What can hang from each mark:
lemo: nanag
denu: nanag tifogul
nanag: denu lemo tifogul zema
zema: nanag zozi
tifogul: denu zema
zozi: nanag

Each row was made from one small tree. Brackets hold a mark, then the marks that hang from it, in alphabetical order. Every link used is in the known rows. Write each row's tree.
Known rows:
(lemo (nanag tifogul)): [ 12.9,  -8.3,  -5.7,  19.7,  -4.5,  -7.3, -28.4, -27.8,   3.5,  -7.6,
  -1.6,  -4.4,  -4.8,  16.4,  16.0,  -7.8,  -3.2,  -2.4]
(zema zozi): [ 12.6, -10.7,  -0.7,  -0.4,  21.8,   2.2, -10.6, -13.5,   4.0,  -1.4,
  -9.3,  -3.2,   0.3,   0.6, -12.6,  -2.2, -12.2,   0.0]
(zema (nanag denu tifogul)): [ 20.5,   6.6,  -8.8,  -7.3,  -1.6, -19.9, -16.7, -21.7,  14.6, -19.5,
  -6.8,   2.8,   2.3, -11.7,   0.5,   7.7, -21.8,  -6.5]
(tifogul (denu (nanag lemo zema))): [ -6.7, -34.6,   6.7,   3.7, -27.2,   4.8,  14.6, -12.8, -24.4,  -6.6,
 -20.9,  -5.1,  -7.9,  -0.5,  19.5,  -9.5,  -2.3,   5.7]
(zema (nanag denu lemo tifogul) zozi): [ 23.2, -34.1,  -4.6,  -9.2,  -7.9, -15.0, -11.6, -33.8,  16.0, -18.5,
 -15.0,   2.0,  10.0, -16.9, -24.5,   1.6, -17.3,  -3.0]
(zozi (nanag denu)): [  3.3,   8.1,  -8.5,  -0.3,   6.6, -18.0, -11.8, -19.0,   1.4,  -3.4,
   4.7,   0.0,   2.9,  21.8,   8.4,  14.1,  -1.9,  -1.8]
(denu (nanag lemo (tifogul (zema zozi)))): [ 11.0, -79.9,   3.6,  11.4, -19.4,  -1.8,  10.8, -27.1,   8.9, -24.1,
 -18.2,  -0.1,   2.0,  -2.3,   4.4, -20.4, -10.8,   1.8]
(zozi (nanag denu lemo zema)): [ -5.1, -15.0,  -2.0,  -5.9, -11.9, -15.1,  -8.5, -15.9,  -9.0,  -7.4,
  14.0,  -3.8,   6.2,  29.8,  -5.5,   6.6,   7.5,   2.3]
(nanag lemo (zema zozi)): [  3.2, -35.7,   5.4,  -3.7,   2.8,   4.0,  -8.8, -11.0,  -9.8,  -4.6,
   2.0,  -6.4,   2.9,   4.6, -28.3, -11.6,  -2.6,   6.1]
(lemo (nanag denu)): [  4.0,   9.2,  -3.3,  14.3,  -5.1,  -1.7, -27.8, -23.7,   1.4,  -1.3,
  -1.0,  -5.2,  -4.8,  22.8,  24.3,  11.4,   2.2,  -7.3]
(zema nanag): [  8.6,   7.3,  -7.6, -10.7,  19.6,  -6.8, -10.7, -14.9,   5.2,  -7.2,
  -3.1,  -1.4,  -1.7, -20.0,  -9.5,  -4.8, -17.5,   3.2]
(nanag denu tifogul (zema zozi)): [ 21.4, -10.2,   3.0,  -1.8,  -1.5, -15.3, -17.9, -13.1,   5.3,  -9.7,
  -4.0,  -2.1,   2.2,   9.2,  -8.1,  13.6, -13.2,  -5.8]
(zema (nanag (denu tifogul) lemo) zozi): [ 18.9, -24.1,   1.0,   1.1,  16.2,  -8.2,  -6.6, -34.4,   8.0,  -2.6,
  -9.3,   0.4,   6.7, -37.3, -22.4,  -0.5,  -8.3,   1.9]
(tifogul (zema nanag zozi)): [ 11.7, -21.3,  -1.5, -13.8,  29.9,  -7.3,  -8.3, -12.3,  17.0, -21.2,
  -1.0,  -0.5,   6.1, -23.1, -12.1,  -5.5, -17.5,   1.9]
(zozi (nanag lemo)): [ -1.8, -24.5,  -8.0,   0.5,   3.7, -10.3,  -4.2, -21.4,  -6.1,  -6.7,
   4.4,  -2.3,   5.3,  15.7,  -7.6, -11.4,   2.7,   6.3]
(lemo (nanag denu zema)): [  0.6,  17.2,   3.0,  12.2,  -4.5,  -1.8, -32.8, -17.0,  -7.0,  -0.3,
   8.8,  -8.0,  -6.7,  29.5,  18.1,  11.4,   5.0,  -4.3]
(zozi (nanag lemo tifogul zema)): [  2.8, -35.5,  -4.3,  -2.6,  -8.8, -20.9, -13.5, -19.3,  -7.8, -15.6,
  12.3,  -3.6,   6.5,  22.8,  -9.6, -11.4,   2.1,   7.7]
(denu nanag): [  4.7, -17.2,   0.1,  10.2,   2.8,   6.9,   3.2, -18.6,  -8.0,  -1.7,
 -17.7,  -2.7, -10.7,  -1.0,  12.5, -10.3, -11.4,   1.1]

Which tree is each row?
[ -0.3,  16.0,  -3.2,  -7.5,   8.9, -17.9, -19.5, -11.9,  -5.4,  -3.7,
  13.9,  -3.5,   2.1,  28.2,   4.6,  16.0,  -0.7,  -0.5]
(zozi (nanag denu zema))
[ 15.8, -44.1,  -1.2,   2.1,   6.1, -13.6,  -4.1,  -8.9,  19.1, -23.0,
  -2.2,   0.9,   6.2,   0.1,  -0.5,  -4.6, -13.1,  -3.0]
(nanag (tifogul (zema zozi)))
[ 10.9, -36.0,   9.6,   6.6,   1.7,  -7.5,  -4.5, -19.7,  -5.7,   0.8,
   0.3,  -4.9,   4.3,  -8.5, -13.9,   3.4,   3.6,   1.2]
(nanag (denu tifogul) lemo (zema zozi))
[ 15.1,   3.8,   8.9,  21.8,  19.7,  -4.6, -32.8, -30.8,  -3.8,   9.7,
   4.2,  -7.7,  -3.5,   6.0,   7.1,   7.7,   5.6,  -2.0]
(lemo (nanag (denu tifogul) (zema zozi)))
[  4.5, -38.3,   0.6,   0.0, -21.5, -10.8,  -7.6,  -9.1,  -6.8, -18.1,
   4.8,  -4.5,   0.6,   8.5, -12.9, -13.2,  -5.6,   2.4]
(nanag lemo tifogul zema)
[  2.3, -47.6,   9.5,   6.3,  -2.8,  12.3,   2.4, -21.6, -16.4,  -4.2,
 -15.3,  -6.7,  -4.2,   3.6, -15.3, -17.5,  -3.8,   7.5]
(denu (nanag lemo (zema zozi)))
[  0.4, -20.3,  -9.0,  -3.3, -10.6, -13.9,  -4.7, -25.2,  -1.6,  -7.0,
   3.3,  -0.8,   6.6,  24.5,   0.1,   6.7,   6.5,  -0.7]
(zozi (nanag denu lemo))
[ 26.0,  -7.9,  -6.2, -10.9,  24.9, -13.2, -18.5, -29.2,  17.0, -13.8,
 -13.8,   0.8,   5.1, -19.9, -22.4,  -4.4, -24.6,   1.4]
(zema (nanag tifogul) zozi)
[ 16.6, -34.0,  -6.2,  -0.8,  -6.3, -22.9, -11.5, -37.3,   9.6, -13.1,
  -6.4,   1.1,  12.9,  22.7, -11.7,   5.2,  -1.3,  -2.6]
(zema (zozi (nanag denu lemo tifogul)))
[  9.7, -20.2,  -2.9,   1.1,  29.5, -13.4,   0.3, -15.0,  12.2, -12.6,
   8.2,   1.1,   1.6, -39.1,   3.6,  -9.4, -12.2,   3.6]
(denu (tifogul (zema nanag)))
[  3.1, -15.6,  -5.6, -15.2,  10.2, -13.0,   4.2,   0.6,   8.8, -27.6,
  -6.2,   1.7,   2.6, -23.5,  22.9,   0.6, -14.4,  -0.6]
(tifogul denu (zema nanag))
[ 18.3,   9.7,  -3.5, -14.7,  24.4,  -5.6, -18.6, -24.6,  13.6,  -7.2,
 -13.7,   0.4,   4.3, -16.2, -15.4,  13.1, -18.4,  -3.3]
(zema (nanag denu) zozi)
[ -1.2, -39.2,  -4.2, -11.5, -13.1, -11.5,   1.9, -11.6,  13.3, -27.7,
   5.2,   1.4,   6.0, -10.5,  -0.2,   0.5,  -8.6,  -2.2]
(tifogul (zema (nanag denu lemo)))
[ 12.5, -72.6,  -0.3,   1.6, -12.3, -11.8,   6.0, -13.8,  14.6, -27.6,
  -2.7,   0.0,   9.5,  -0.4,  -4.6, -13.4,  -6.5,  -1.2]
(nanag lemo (tifogul (zema zozi)))
[ -1.6, -51.9,  -2.9,  -8.2,   9.0, -16.8,   9.2, -11.2,   3.2, -22.3,
  -6.1,  -0.6,  13.9,   8.3,  13.5,  -2.9,   4.4,   4.1]
(tifogul denu (zema (zozi (nanag lemo))))
[ 15.5, -30.5,   3.2,   9.3,  18.6, -13.7,  -0.2, -12.5,  15.1,  -4.9,
   1.2,   0.5,   5.6, -14.5,  11.8,  10.0,  -4.3,  -4.8]
(nanag (denu (tifogul (zema zozi))))
[ 13.1, -42.0,   2.5,  -6.2, -12.0, -12.1,  -1.6, -12.3,  -6.4, -16.5,
 -17.1,  -3.0,   4.2,  -4.6,  -3.6,  -3.1,  -8.3,   1.7]
(nanag lemo (tifogul denu) (zema zozi))
[ 13.8, -49.1,   4.0,  -1.0,  -6.7,  -7.2, -13.3, -16.5,  -3.0, -15.6,
  -3.2,  -4.2,   4.4,   5.0, -26.6, -12.9,  -7.1,   2.7]
(nanag lemo tifogul (zema zozi))
[ 14.0, -67.9,  -1.0,   2.3, -23.2, -15.1,   4.6, -15.2,  18.9, -26.2,
  -4.6,   1.1,  11.1,   5.5,   1.6,   3.3,  -6.0,  -6.7]
(nanag denu lemo (tifogul (zema zozi)))
[ 19.6,   1.5,  -3.6,   8.8,  35.9, -19.7, -14.7, -35.0,   5.4,   5.8,
  -1.2,   0.1,   7.1,  -2.2,  -0.6,  11.2,  -2.1,   0.5]
(zema (zozi (nanag (denu tifogul))))
[ 15.6, -41.4,  -7.5,  -0.7,   6.0, -17.3, -10.0, -35.0,   3.9, -12.8,
  -3.7,  -0.9,  10.8,  14.8, -19.6, -11.7,  -2.7,   5.0]
(zema (zozi (nanag lemo tifogul)))
[ 12.7,   2.0,  -4.9,  -8.5,  23.1, -16.1, -16.9, -27.9,   6.2,   1.1,
  -3.4,  -0.3,   7.3,  19.2,  -3.3,  15.9,  -4.3,  -2.0]
(zema (zozi (nanag denu)))
[  5.4, -29.6,   6.4,   8.5, -10.4,  -9.3,  -6.2, -15.6, -11.8,  -0.1,
   8.4,  -4.2,  -1.2, -10.6,   2.1,   2.5,   5.1,   1.6]
(nanag (denu tifogul) lemo zema)
[  7.3, -51.2,  -2.0,  12.1, -15.6,  -7.9,   8.1, -14.6,   5.5, -21.8,
 -10.8,   1.2,  -4.5,  -0.7,  26.4, -12.3, -15.1,  -2.9]
(denu (nanag (tifogul zema)))
[ 17.7,  -4.5,   3.7,  14.5,   9.3,  -6.2, -36.8, -26.7,  -1.0,  -6.8,
   0.5,  -7.8,  -2.3,  16.8,  -3.0,  -5.1,  -2.6,   0.8]
(lemo (nanag tifogul (zema zozi)))
